What can hang from each mark:
Y: B E L
K: U
V: Z
U: R
T: E
R: A Q U
Q: R
P: E M V
Z: V
L: N Y
E: T
N: L
A: J L R
M: P
B: Y
J: A

Every row comes from one small tree of marks. The marks that hang from a mark follow it in brackets, in alphabetical order. Every link used is in the known rows. Which tree was each row made from?
Known rows:
M{P{V}}: -11	-8	-5	-2	-1	-3	10	1	-18	4	-7	-5	3	0	8	7	-27	-1	22	18	1	-24	-14	9	1	-22	-3	14	6	3	-18	12
B{Y{L}}: 1	-10	2	-7	-2	-7	12	-3	-26	3	0	7	-5	-3	10	8	-14	-12	7	9	10	-36	-28	7	5	-9	-13	7	-3	8	5	0
R{A{J L{N}} Q U}: -29	-2	-11	-2	7	-16	-9	23	15	14	0	14	11	-7	13	-8	-10	13	-16	-10	-6	30	11	21	5	-7	2	8	-10	12	-13	6
P{E}: 1	-15	-7	2	-4	3	0	6	-17	-1	6	4	5	0	4	-2	-11	1	19	8	-8	-23	-19	11	-5	-20	6	6	0	10	-9	-4
T{E}: -15	-14	0	13	-7	-5	7	22	-14	5	-4	-3	-5	-9	-3	-3	-16	0	22	5	-14	-28	-23	16	-8	-13	-3	1	1	14	-20	7
K{U{R{A Q}}}: -4	-14	-3	-2	4	11	7	12	5	5	-9	13	18	-1	19	-9	-4	1	6	8	-4	-6	-2	9	4	-3	-1	15	3	14	-12	4
L{N Y{E}}: 1	-8	-5	22	1	-6	-11	7	-17	16	-1	-3	-4	-9	11	-4	-13	-1	-8	3	-16	-14	-16	16	12	-12	-10	-2	22	-2	-2	5
Q{R{A{J L{N Y}} U}}: -18	-5	5	6	5	-4	-8	20	14	18	0	11	13	-12	-5	1	-9	5	-26	-7	-1	15	-2	12	5	-3	4	14	2	7	-12	2
J{A{R{Q U}}}: -16	-23	-2	-5	4	-10	1	9	-5	7	19	-7	7	-2	-8	4	-6	-4	7	-3	-11	3	-7	-1	-1	-10	5	8	-1	20	-6	6
J{A{R}}: -9	-26	6	-2	-3	-4	8	4	-13	4	20	-9	7	-5	-10	9	-3	-9	12	-1	-7	-12	-22	-2	-7	-16	0	8	1	19	-9	3
A{J L{N} R{U}}: -25	-11	15	-2	5	-8	9	20	1	12	11	11	10	-28	-16	-11	19	1	-28	-16	-16	19	-26	17	-8	-17	0	25	5	11	-31	0
Y{E{T} L{N}}: -2	-10	1	-10	13	-9	5	-19	-15	7	-11	5	-12	-5	27	12	-9	2	5	14	-8	-26	-18	14	11	-10	-9	-9	9	-1	10	-6
Q{R{A}}: -13	-11	2	5	-3	3	5	9	1	7	1	4	8	-2	4	9	-21	2	0	3	11	-10	-7	2	10	2	7	3	-4	15	-7	-3
Z{V}: -7	-11	-8	4	-20	-5	13	-9	-16	4	2	-3	-1	0	17	8	-21	-8	19	-4	6	-19	-13	6	0	-14	-9	5	-7	5	-10	-3
U{R{A{L{N Y{B E}}} Q}}: -11	-11	-13	3	13	4	-15	10	-4	13	-17	9	4	-12	20	-10	2	0	-14	-3	-9	11	6	8	10	-15	-5	1	6	4	-3	-3
A{J L{N Y{E}} R{U}}: -16	-8	15	3	11	-9	-6	18	1	15	1	14	10	-27	-15	-17	21	2	-38	-15	-27	21	-28	19	-4	-21	-10	23	16	4	-28	1
Y{L}: -9	-7	-1	0	5	-4	8	2	-16	5	4	6	-8	-6	14	10	-11	-5	17	9	3	-21	-16	4	3	-11	-11	0	-7	12	-2	-1
M{P{E}}: -2	-12	-6	-2	-5	-4	7	-2	-15	0	-11	4	8	-2	-1	-3	-21	1	21	14	-4	-31	-13	10	0	-19	3	10	9	8	-15	10
L{Y}: -3	-5	-1	18	-6	-4	-6	14	-16	7	8	-2	4	-4	7	-2	-17	-5	5	6	-7	-21	-15	4	1	-12	-11	4	7	6	-12	8
P{M V}: 5	-12	-8	-8	7	5	0	8	-22	-1	4	-3	-6	3	12	11	-20	2	23	18	-8	-9	-24	12	-11	-24	3	13	11	-1	-10	-9
J{A}: -5	-22	0	1	-6	-5	4	4	-16	6	21	-9	5	1	-1	12	-12	-5	20	2	-2	-20	-15	1	-9	-16	-1	3	-7	13	-2	5
Q{R{A{J L{Y}} U}}: -17	-3	8	1	5	-3	-7	20	14	13	-1	14	16	-8	-7	0	-9	5	-22	-6	1	12	-4	8	1	-6	2	15	-4	10	-15	1
N{L{Y{E}}}: 5	-17	-3	9	5	8	1	5	-20	0	0	7	-4	-2	10	-7	-13	-3	0	8	-7	-25	-5	12	19	-4	-16	7	12	11	-9	9
A{J L{Y} R{Q}}: -22	-11	12	0	13	-7	-4	25	-2	8	6	18	17	-24	-8	-15	26	8	-25	-7	-21	11	-33	5	2	-16	-20	19	6	9	-41	4
N{L{Y}}: 2	-17	-5	13	1	7	3	11	-19	0	7	3	-2	-3	10	-4	-16	-6	3	8	-2	-25	-1	9	17	-1	-15	10	10	13	-13	13
P{E{T}}: 4	-16	-1	-9	-3	-2	2	-6	-15	-6	2	2	8	3	13	2	-14	4	19	16	-10	-34	-19	11	-6	-18	8	4	3	6	-7	-5
U{R{A{J L} Q}}: -17	-12	-7	-4	6	11	-8	19	5	5	-7	16	15	-14	20	-9	10	7	-7	-5	-2	11	-6	3	-2	-16	-2	11	-11	13	-20	-1
M{P{V{Z}}}: -6	-5	-2	-4	3	-3	11	7	-22	4	-7	-6	-2	0	6	6	-23	-5	26	12	-1	-22	-21	11	0	-26	-3	16	13	3	-20	11
A{J L R}: -22	-13	22	-8	3	-2	14	17	-7	3	10	16	14	-25	-14	-10	25	3	-16	-10	-11	2	-42	8	-11	-21	-11	23	-3	14	-40	-3
Q{R{A{L{Y{E}}} U}}: -17	-5	7	2	7	-3	-6	11	10	13	-6	11	9	-5	-8	-2	-15	0	-17	-5	1	10	-1	7	9	-3	5	11	2	9	-4	-1

Write each row's tree:
-21	-6	6	0	4	-3	0	18	14	16	2	11	12	-11	-5	2	-8	7	-21	-8	4	14	-3	13	4	-2	9	13	-4	10	-12	-1 : Q{R{A{J L{N}} U}}
-17	-4	2	6	7	-9	-4	13	5	18	-3	5	6	-7	-7	3	-18	-3	-20	-5	3	10	10	11	11	-2	6	8	4	5	-2	0 : Q{R{A{L{N Y{B}}} U}}
-2	-12	-10	-6	3	1	2	-1	-17	1	-12	-2	5	3	5	4	-23	2	26	21	-7	-24	-16	14	-1	-30	2	15	10	1	-15	7 : M{P{E V}}
7	-6	-2	7	5	-14	-6	-8	-25	13	-8	-4	-4	-5	17	2	-17	-2	-9	11	-18	-25	-7	18	7	-14	-12	-10	21	-10	5	-2 : L{N Y{B E{T}}}
-12	-21	7	1	8	-17	-3	8	-10	18	15	-9	5	-13	-21	2	3	-14	-12	-9	-17	9	-8	6	-5	-20	-4	14	12	8	-6	6 : J{A{L{N Y{B}} R{U}}}
7	-13	3	-16	4	-11	9	-20	-25	5	-12	7	-8	-3	20	9	-12	-6	-3	12	1	-41	-30	15	11	-8	-11	0	10	-2	14	-4 : B{Y{E{T} L{N}}}
-17	-21	0	0	14	-20	-7	11	-7	19	14	-7	6	-12	-15	0	5	-8	-13	-9	-19	14	-3	5	4	-15	-5	10	12	7	-6	8 : J{A{L{N Y{B}} R{Q U}}}
-21	-5	9	-5	4	-1	2	17	13	11	2	15	15	-8	-7	1	-8	6	-17	-7	5	11	-5	9	-1	-4	7	15	-11	13	-14	-2 : Q{R{A{J L} U}}
-24	0	-12	5	9	-18	-20	26	17	17	-3	13	12	-8	13	-10	-11	11	-21	-9	-12	31	13	19	6	-8	-4	9	-2	9	-14	10 : R{A{J L{N Y}} Q U}
-20	-21	5	-3	11	-14	-7	13	-1	13	17	-3	11	-8	-17	-3	5	-6	-6	-8	-17	12	-11	-2	1	-14	-5	16	6	14	-12	11 : J{A{L{Y} R{Q U}}}
-18	-10	11	-3	2	3	4	15	6	9	1	15	15	-11	-3	4	-2	8	-13	-3	7	-1	-17	6	4	-6	-1	11	-9	12	-19	-4 : Q{R{A{J L}}}
-13	-13	-16	3	1	11	-7	14	0	3	-7	5	8	-5	26	-4	-9	1	6	1	2	2	5	-1	5	-9	5	3	-6	17	-7	0 : U{R{A Q}}
-14	-12	-11	6	8	8	-19	22	6	13	-9	12	13	-17	21	-9	9	6	-17	-6	-9	15	-2	7	3	-15	-5	9	2	8	-17	3 : U{R{A{J L{N Y}} Q}}
5	-5	-7	17	4	-11	-8	2	-27	17	-5	-3	-8	-8	10	-1	-14	-4	-10	6	-16	-17	-7	19	8	-16	-13	-9	18	-7	3	-2 : L{N Y{B E}}
-31	-8	11	-11	12	-8	7	23	4	6	9	19	15	-21	-12	-16	21	8	-22	-13	-15	21	-22	9	-3	-14	-4	23	-6	15	-36	1 : A{J L R{Q U}}
-21	-1	4	-6	-2	-10	-1	17	11	5	2	15	13	-6	2	-6	-14	2	-9	-10	0	18	0	17	-16	-18	2	16	-18	17	-16	1 : R{A{J L} U}
5	-11	-3	-17	7	-3	4	-5	-20	-3	-15	-5	3	6	11	6	-22	0	30	22	-11	-31	-23	14	-4	-33	4	16	19	-2	-16	6 : M{P{E{T} V{Z}}}
22	-15	-10	-14	15	8	-10	12	-26	-5	-1	0	-10	6	7	6	-10	0	33	16	-19	-7	-36	20	-15	-40	9	17	25	-3	-9	-15 : P{E M V{Z}}
8	-15	-4	5	8	4	4	1	-28	0	-3	8	-7	-1	9	-5	-14	-7	-1	10	-6	-27	2	15	16	-7	-19	1	8	7	-5	4 : N{L{Y{B E}}}
5	-15	-6	8	4	3	6	6	-26	1	4	3	-5	-2	9	-2	-17	-9	2	10	-2	-27	6	12	14	-5	-18	4	6	10	-9	8 : N{L{Y{B}}}
-31	-3	-15	2	6	-18	-6	18	12	14	0	6	4	-3	12	-7	-21	5	-7	-9	-1	26	19	17	14	-1	8	6	-4	14	-5	8 : R{A{L{N}} Q U}
5	-10	3	-12	3	-5	10	-10	-28	2	-8	13	-8	-3	10	4	-10	-9	3	8	4	-36	-33	11	7	-13	-15	3	0	5	9	-6 : B{Y{E L}}
-22	-5	7	-5	20	-16	-1	11	-9	10	-3	13	4	-14	-14	-18	8	-5	-23	-7	-21	16	-9	8	9	-13	-11	13	11	6	-17	-1 : A{L{Y{B E}} R{Q U}}
-11	-6	8	11	3	-6	-7	22	-7	17	9	10	10	-22	0	-7	12	6	-21	-7	-14	-2	-28	17	-4	-20	-17	15	8	-2	-28	6 : A{J L{N Y}}
0	-14	-7	-15	4	-3	3	-11	-16	-3	-15	-4	8	6	13	8	-26	4	26	27	-8	-32	-16	13	-3	-28	3	14	13	-2	-14	7 : M{P{E{T} V}}
8	-4	4	-1	4	-11	-2	-8	-26	3	-8	2	0	1	14	0	-17	-4	-1	14	-14	-31	-11	10	-2	-18	-15	-7	8	-5	0	-4 : L{Y{B E{T}}}
-25	-24	1	-4	10	-14	1	11	-2	16	19	-6	6	-12	-15	1	6	-4	-6	-12	-14	14	-10	4	5	-11	4	14	7	14	-9	8 : J{A{L{N} R{Q U}}}
-15	-5	3	-1	-1	1	0	16	11	9	2	10	13	-3	0	5	-18	7	-11	-1	6	5	-1	8	-1	-2	10	8	-11	15	-9	-3 : Q{R{A{J} U}}
5	-12	-1	-7	4	-7	8	-10	-27	9	-8	8	-11	-6	13	5	-10	-8	-3	6	2	-32	-30	16	13	-10	-13	1	8	2	13	-4 : B{Y{E L{N}}}
-17	-21	6	-5	15	-13	-8	9	-3	12	11	1	9	-8	-17	-5	8	-4	-8	-9	-20	12	-14	1	2	-17	-6	14	8	11	-9	7 : J{A{L{Y{E}} R{Q U}}}
-11	-11	-6	-1	12	11	-18	17	5	7	-14	19	13	-13	20	-12	11	8	-15	-4	-10	13	-8	5	0	-19	-8	8	-4	8	-16	-1 : U{R{A{J L{Y{E}}} Q}}
-10	-15	-2	0	8	8	6	14	6	12	-9	13	16	-8	15	-11	5	2	-3	3	-5	2	-3	13	9	-2	-2	19	10	10	-14	5 : K{U{R{A{L{N}} Q}}}
-22	-12	7	7	13	-9	-7	25	-2	16	5	12	13	-28	-4	-13	27	9	-32	-10	-23	16	-29	11	10	-13	-18	17	16	5	-37	6 : A{J L{N Y} R{Q}}
